Each row comes from the steps of one path. Every step used is in the known rows, and no mark comes twice. Write the path behind each row, first mark first.
(in the rows, 128 means zero)
Known rows
saro > dafal: [140 164 165  91 116 110 122 149 113 100 146 160 132 103 178 166 130 139
 103 158 116 137  98 118  71 146 139 108 121 139 176 114 115 139  96 140
 111 102  74 144 133  92 111 145 121 132 159 129 143  90 105 131 129 159
 142 114 123 123 135 152 118 124 154 126]
gito > dafal > saro: [144 151 135 116 115  98  97 123 102 109 149 173 141 125 176 155 134 113
  95 137 114 112  96 133  86 148 131 104 121 139 163 107 100 146  91 136
 114 109 130 135 142 149 108 145 118 139 165 135 144  63  98 134 128 104
 138  94 141 118  99 156 130 117 154 114]
fufup > saro: [145 149 111 133 108 119 116 137 105 100 136 172 139 119 167 127 127 140
 102 138 123 132  95 127  76 161 134 123 116 161 162 103 144 139 106 169
 114 119 129 151 139 146 118 137 122 142 155 127 152  74 105 118 130 197
 136 100 126 108 134 168 121 136 158 141]
zunik > mure > fufup > saro > dafal: [151 188 182  88 113 110 133 117  89 104 135 167 128 109 164 144 137 146
  95 138 120 130  84 114 105 138 137 118 140 161 178  94 103 142 112 175
 116 123 122 170 125  95  85 130 109 135 156 143 161 113 115 131 132 188
 166 109 132 109 124 132 128 118 153 159]
movol > gito > dafal > saro > fufup > mure: [145 162 112 118 124 107 103 107  99 110 162 150 134 127 156 147 155 107
  98 129 110 124 104 135  97 133 114 109 152 124 165  83  95 128 109 143
 129 117 135 127 115 154 112 148 120 130 165 129 147 104 120 135 122 153
 147 117 134 113 118 160 140 109 123 121]
nadu > gito > zikur: [135 138  78  77 124 103 113 164  94 103 147 141 122 116 175 170 123 125
 105 146 131 169  87 138  84 166 151 114 124 136 170 121 134 126 118 135
 102 142  91 114 152 101 142 151 121 138 160 114 135 106  96 139 128 120
 122 129 121 116 131 170 128 118 150 114]
fufup > saro > dafal > gito > movol: [145 143 174 136 103  94  94 129  87 113 136 175 137 100 128 123 127 146
 102 155 111 139 106 129 100 123 139 122 136 152 170 124 125 139  96 193
 122 136  42 136 155 118 118 137 120 141 156 131 151  99 113 144 134 252
 170 108 122 108 129 148 125 139 158 161]
dafal > saro > fufup > mure > zunik > nadu > gito: [155 146  93  75 113 105 106 150 104 104 158 131 139 115  92 123 128 137
  98 118 112 124 101 123 144 151 135 111 152 144 170  77 103 125 116 132
 126 129 127  78 152 112 129 152 118 135 159 126 117 134 126 114 125  90
 155  94 120  99 118 154 155 128 141 109]
mure > fufup > saro: [151 158 116 136 101 111 122 136 100  93 129 164 135 115 175 134 127 136
  96 126 125 125  75 124  78 165 146 120 128 181 165 102 124 135 114 162
 115 132 133 133 138 132 101 125 100 141 156 137 162  81 110 119 133 177
 156 100 131 114 145 156 116 127 158 166]
gito > nadu: [142 149 127 111 108 102 116 150 111 100 142 128 126  93 161 131 127 127
 101 136 120 151  96 117  92 162 137 111 117 151 161 102 134 122 106 121
 112 127 120 102 139  99 110 146 120 155 164 117 124 130  99 111 130 110
 173  98 138 114 141 163 125 107 159 106]
zunik > mure > fufup > saro > dafal > gito: [148 167 188 111 117  93 103 108  83 101 138 141 121 105 136 116 136 142
 104 143 117 116  81 120 112 115 159 121 149 156 177 110 105 128 113 186
 124 128  86 158 128  77 101 127 106 128 152 138 173 130 123 130 134 231
 151 117 128 114 133 133 130 118 152 187]
mure > zunik > nadu > gito > dafal: [155 131 115  65 115  76 104 140 105 108 146 148 136  95 153 141 119 107
 101 138 110 129  91 131 128 167 151 107 135 131 168 103 117 134 109 117
 108 133 172  87 136 118 128 154 110 148 159 119 108 138 109 125 132 119
 130  91 130 104 132 167 142 115 146 104]
zikur > gito: [135 157  78 143 106 131 115 153 107  90 154 158 135 113 165 139 113 125
 117 146 122 122  84 126  59 148 137 104 127 134 169 112 120 117 100 127
 119 148  68 102 125 103 134 137 119 140 152 118 146  91 101 129 132 179
 135 119 122 119 124 169 123 119 153 135]
dafal > saro > fufup > mure > zunik > nadu > gito > zikur: [151 150 100  58 127  97 102 142  93 112 155 138 130 111 120 143 133 128
  97 129 125 157  91 127 149 157 140 113 148 140 174  91 106 117 126 146
 120 138  98  95 144  90 140 154 120 144 168 125 110 134 118 124 120  53
 152 102 122 100 114 160 157 122 147  96]
dafal > saro > fufup: [136 162 115  96 114 119 115 147  98 103 160 164 136 133 154 172 133 128
  98 129 115 124  90 119  82 151 133 105 116 162 164 101  89 142 107 121
 124 127 103 158 151 172 109 140 120 129 165 130 152  79 119 121 127 101
 139 104 129 108 113 146 126 127 151 130]
nadu > gito > dafal > saro > fufup: [141 145  78  66 121  94  99 120  91 107 150 164 128 129 133 181 135 100
 100 124 109 125  88 138  92 138 142 107 132 152 165 113  93 150 110 111
 122 121 129 106 161 207 112 148 117 135 165 125 141 100 117 139 128 113
 137 119 134  90 105 149 138 103 135 117]
zunik > mure > fufup > saro > dafal > gito > movol: [146 164 192 114 105  88  90 117  73 103 129 146 134  98 124 123 129 136
  95 152 113 136  88 118 114 115 151 122 151 155 176 108 106 137 114 204
 120 147  78 161 137 105  94 133 107 148 158 138 150 141 129 147 138 235
 191 115 125 119 121 123 134 112 161 176]
gito > dafal > saro > fufup > mure: [141 165 129 110 119 100 113 100 102 108 155 167 135 139 149 169 142 106
  92 130 115 124  97 126  94 133 110 107 143 148 161 107  96 135  92 143
 115  98 143  89 124 158 103 147 120 137 166 136 141  94 116 135 119 123
 172 117 136 111 112 162 136 108 147 109]
zunik > mure > fufup: [138 172 150  94 111 116 124 151  97  93 145 125 132 114 176 160 130 128
 102 128 123 134  75 109  95 154 150 106 134 148 171  98 107 130 124 131
 105 131 141 161 127  96 102 142 109 140 156 127 146 128 110 123 135 128
 159 111 125 128 122 144 130  99 160 148]
dafal > saro > fufup > mure > zunik: [152 165 139 113 104 122 116 135 106 104 164 157 136 136 139 136 127 137
 100 131 121 135  92 123 113 148 109 111 134 143 170  86  87 108 107 109
 122 117 118 124 129 114 130 146 126 142 164 140 153  85 123 121 124  95
 155 105 128 120 108 156 139 131 154 110]
saro > fufup > mure > zunik > nadu: [153 165 145  97 111 110 122 146 117  99 157 143 140 112 135 140 130 125
 101 135 118 142  98 107 127 166 125 114 148 154 172  87 121 110 106 144
 115 125 143  85 110  88 123 153 122 149 163 126  98 144 123 107 124 123
 168  98 125 108 147 163 139 123 151 108]

Write each row's path
[138 150  85 133 116 107 108 114 104  96 147 160 132 113 186 152 114 100
 112 148 119 113  89 133  62 137 136 103 132 137 171 119 113 125  93 137
 118 128  84  88  96 124 115 143 119 140 155 124 144 104  98 139 130 179
 145 129 133 118 126 171 124 102 151 125]
zikur > gito > dafal
[147 163 134 104 105 122 130 140 112 109 162 149 128 122 148 140 122 131
  99 143 121 146  93 117 103 159 118 112 135 142 169  88 118 102 104 105
 115 123 136 107 116  97 125 154 123 146 166 133 142 103 122 121 122 130
 155 117 123 117 140 162 129 125 153 112]
saro > fufup > mure > zunik
[162 132 134 100 115  85  89 125 106 107 149 149 143 115 117 119 123 125
  93 132 114 109 107 138 148 142 124 107 153 121 164  89  95 128 102 136
 114 124 156  69 128  85 129 154 109 147 159 130 111 122 108 125 127  77
 144  74 134 100 108 167 164 114 146  92]
fufup > mure > zunik > nadu > gito > dafal > saro
[136 152 105 119 128 113 106 171  99  94 154 141 124 102 222 164 152 126
 109 154 133 170  88 136  71 166 151 113 121 122 175  99 133 124 120 148
 116 151  93 168 125  92 139 151 121 146 167 114 134 100  98 139 126 148
 119 125 119 126 137 169 129 124 141 126]
movol > gito > zikur
[153 163 191  95 120  70 105 113  86  97 132 128 114  80 116 113 137 144
  97 136 116 127  87 118 132 117 151 118 151 162 171 108 115 124 116 178
 131 128 113 136 137  76  94 129 106 148 161 131 147 167 117 125 133 214
 193 109 142 109 134 134 132 105 156 163]
zunik > mure > fufup > saro > dafal > gito > nadu
[158 149 114  57 119  77 113 116 108 109 153 144 132 115 126 141 124 101
 100 132 109 137  97 127 141 155 126 109 156 141 170  95 119 118 110 134
 117 127 173  50 120 112 119 159 115 142 160 121  91 154 120 128 124 122
 157 110 131  92 138 164 148 107 139 106]
saro > fufup > mure > zunik > nadu > gito > dafal
[139 168 114 113 114 127 118 138 104 101 153 154 139 136 133 148 136 133
  97 127 120 125  99 119  91 145 114 111 135 152 165  98  97 130 101 137
 121 122 110 118 138 130 114 143 123 142 162 133 146  94 120 119 123 114
 166 115 126 111 107 158 139 122 153 115]
dafal > saro > fufup > mure
[154 145 110  88 102 100  90 154  91 114 158 141 147 119  79 122 124 125
  97 120 114 146 109 123 153 149 115 110 151 138 168  81  94 128 121 135
 115 155 105  99 168 115 120 158 115 151 162 121  88 152 128 124 130  82
 184  84 114  90 101 148 161 115 145 102]
dafal > saro > fufup > mure > zunik > nadu > gito > movol
[138 161  80 114 116 106 105 105  94  97 156 175 131 129 167 171 130  97
 104 136 116 107  89 132  69 121 138 100 133 156 165 111  85 135  96 123
 134 131  76 102 125 188 112 136 117 129 153 130 151  98 116 140 125 146
 153 116 133  99 108 154 127 105 137 132]
zikur > gito > dafal > saro > fufup
[152 164 107 130 113 108 105  98 100 102 165 171 134 138 142 140 119 106
 102 136 119 112  91 134 111 122 112 100 153 140 166  88  82 107  98 118
 131 128  97  69 104 106 124 143 122 134 155 136 155  87 118 136 121 141
 158 118 127 111 111 159 139 109 141 112]
zikur > gito > dafal > saro > fufup > mure > zunik
[143 147 106 144 120 108 108 177 109 102 157 117 126  89 172 132 141 124
 107 142 120 158  97 124  92 157 136 102 128 126 164  88 137 120 121 125
 119 143 109 138 136 110 122 151 122 144 163 109 132 124 103 116 133 161
 153 104 135 120 148 169 127 104 136 115]
movol > gito > nadu
[154 166 149  95 114  92 106 100 108 115 156 167 138 118 135 146 141 107
  88 127 113 121 104 120 135 150 116 112 149 152 164  86  90 126 102 144
 125 116 153 109 117 133 109 154 119 144 165 137 101 121 121 117 120  88
 166  84 139 104 112 156 150 119 149  91]
gito > dafal > saro > fufup > mure > zunik > nadu
[147 145  89  40 125  83  95 124  93 100 143 152 136 118 119 162 145  98
  96 123 104 116  98 130 118 148 154 105 138 164 162 109  94 162 111 145
 125 125 131 101 167 199 106 147 114 132 163 116 102 129 115 128 129  98
 148  95 136  87 116 155 145 107 137 119]
zunik > nadu > gito > dafal > saro > fufup
[141 132 132 132 117  91  89 168 110  96 147 115 124  91 129 115 130 126
 108 142 116 143  96 117 102 139 146 105 128 141 159 131 132 114  99 141
 128 141  84 101 149  94 123 141 115 148 169 113 128 142 107 119 133 160
 167 106 134 120 149 163 127 109 163 124]
dafal > gito > nadu
[135 148 170 108 135  90  96 139 102 109 142 154 118  98 176 170 139 135
 112 165 127 152  90 130  71 130 160 117 116 128 178 141 113 122  99 168
 123 125  17 133 135  67 136 146 123 137 165 123 139 106 104 150 126 182
 133 129 125 135 137 155 123 130 160 130]
saro > dafal > gito > zikur
[147 131  99  94 120  89  95 126  91 106 141 164 133 121 147 157 128 111
  99 130 113 116  93 140  90 147 144 102 131 142 161 111  98 148 106 121
 109 123 130 101 160 160 122 146 112 132 158 127 146  78 103 139 132 104
 128 105 137 105 106 162 139 105 146 119]
nadu > gito > dafal > saro
[157 144 164 117 110  67 105 119  98  94 126 145 115  91 117 117 135 141
  99 142 114 131  85 117 108 118 158 111 135 169 168 117 114 120 107 172
 140 136  95  95 141  89 102 126 101 140 162 134 154 150 118 118 134 219
 178 105 147 110 158 151 120 113 156 159]
mure > fufup > saro > dafal > gito > nadu
[154 145 121  84 109  92 101 108  92 119 153 166 131 135 117 142 119 111
  97 126 110 131  93 138 125 130 121 108 151 128 169  90  88 120 110 104
 119 119 155  74 133 138 122 154 120 136 161 136 150  94 123 137 123  95
 142 118 131  98 111 157 149 109 138 105]
nadu > gito > dafal > saro > fufup > mure > zunik
[143 156 114 134 121  99 106 136 107 104 152 154 133 109 201 155 143 103
 107 149 116 135  93 137  76 153 141 110 131 118 166  95 125 134 107 134
 120 129 127 151 115 138 122 151 120 139 159 119 134 102 104 140 130 172
 122 109 134 122 135 164 126 108 134 126]
movol > gito > dafal
[161 143 112  44 120  80  94 121  96 109 149 163 139 113 122 156 132 100
  97 128 106 115  91 127 138 149 147 103 132 151 169  93  86 145 114 108
 125 126 162 110 155 178 119 152 112 138 162 124 110 118 120 126 130  87
 132  87 138  91 117 149 147 110 139 101]
mure > zunik > nadu > gito > dafal > saro > fufup
[153 150 160 116 123  76 103 115  88 103 122 165 115 101 174 146 139 142
 100 157 128 144  76 131  96 127 170 119 129 166 176 132 112 125 103 188
 130 137  64 141 138  82 122 128 107 138 158 138 162 115 110 136 128 213
 145 124 132 119 150 144 117 131 159 170]
mure > fufup > saro > dafal > gito > zikur
[146 150 103 140 121 103  87 126 100 107 152 165 136 112 179 146 150 110
  98 134 114 123  94 137  83 145 131 109 128 120 161  90  95 142 107 129
 122 127 120 164 135 157 124 145 120 135 161 126 158  72 103 139 130 146
 129  95 139 117 112 157 138 112 133 126]
movol > gito > dafal > saro
[141 164 128  88 120  97 110 105  99 109 150 179 128 126 162 183 140  99
  91 136 112 115  92 123  79 147 134 105 128 164 165 112  90 151  98 132
 121 115 140 138 136 205 107 145 117 136 168 134 146  85 116 134 124 102
 148 113 134 106 109 149 126 110 146 111]
gito > dafal > saro > fufup
[147 151 108  39 129  94 119 143 104 108 152 127 124 109 138 153 129 123
 103 137 128 174  93 126 135 170 142 116 149 135 179 105 123 110 121 145
 114 139 128  87 129  73 145 164 118 149 165 119  84 159 115 126 123 102
 154 117 113 103 140 167 146 117 148 105]
saro > fufup > mure > zunik > nadu > gito > zikur
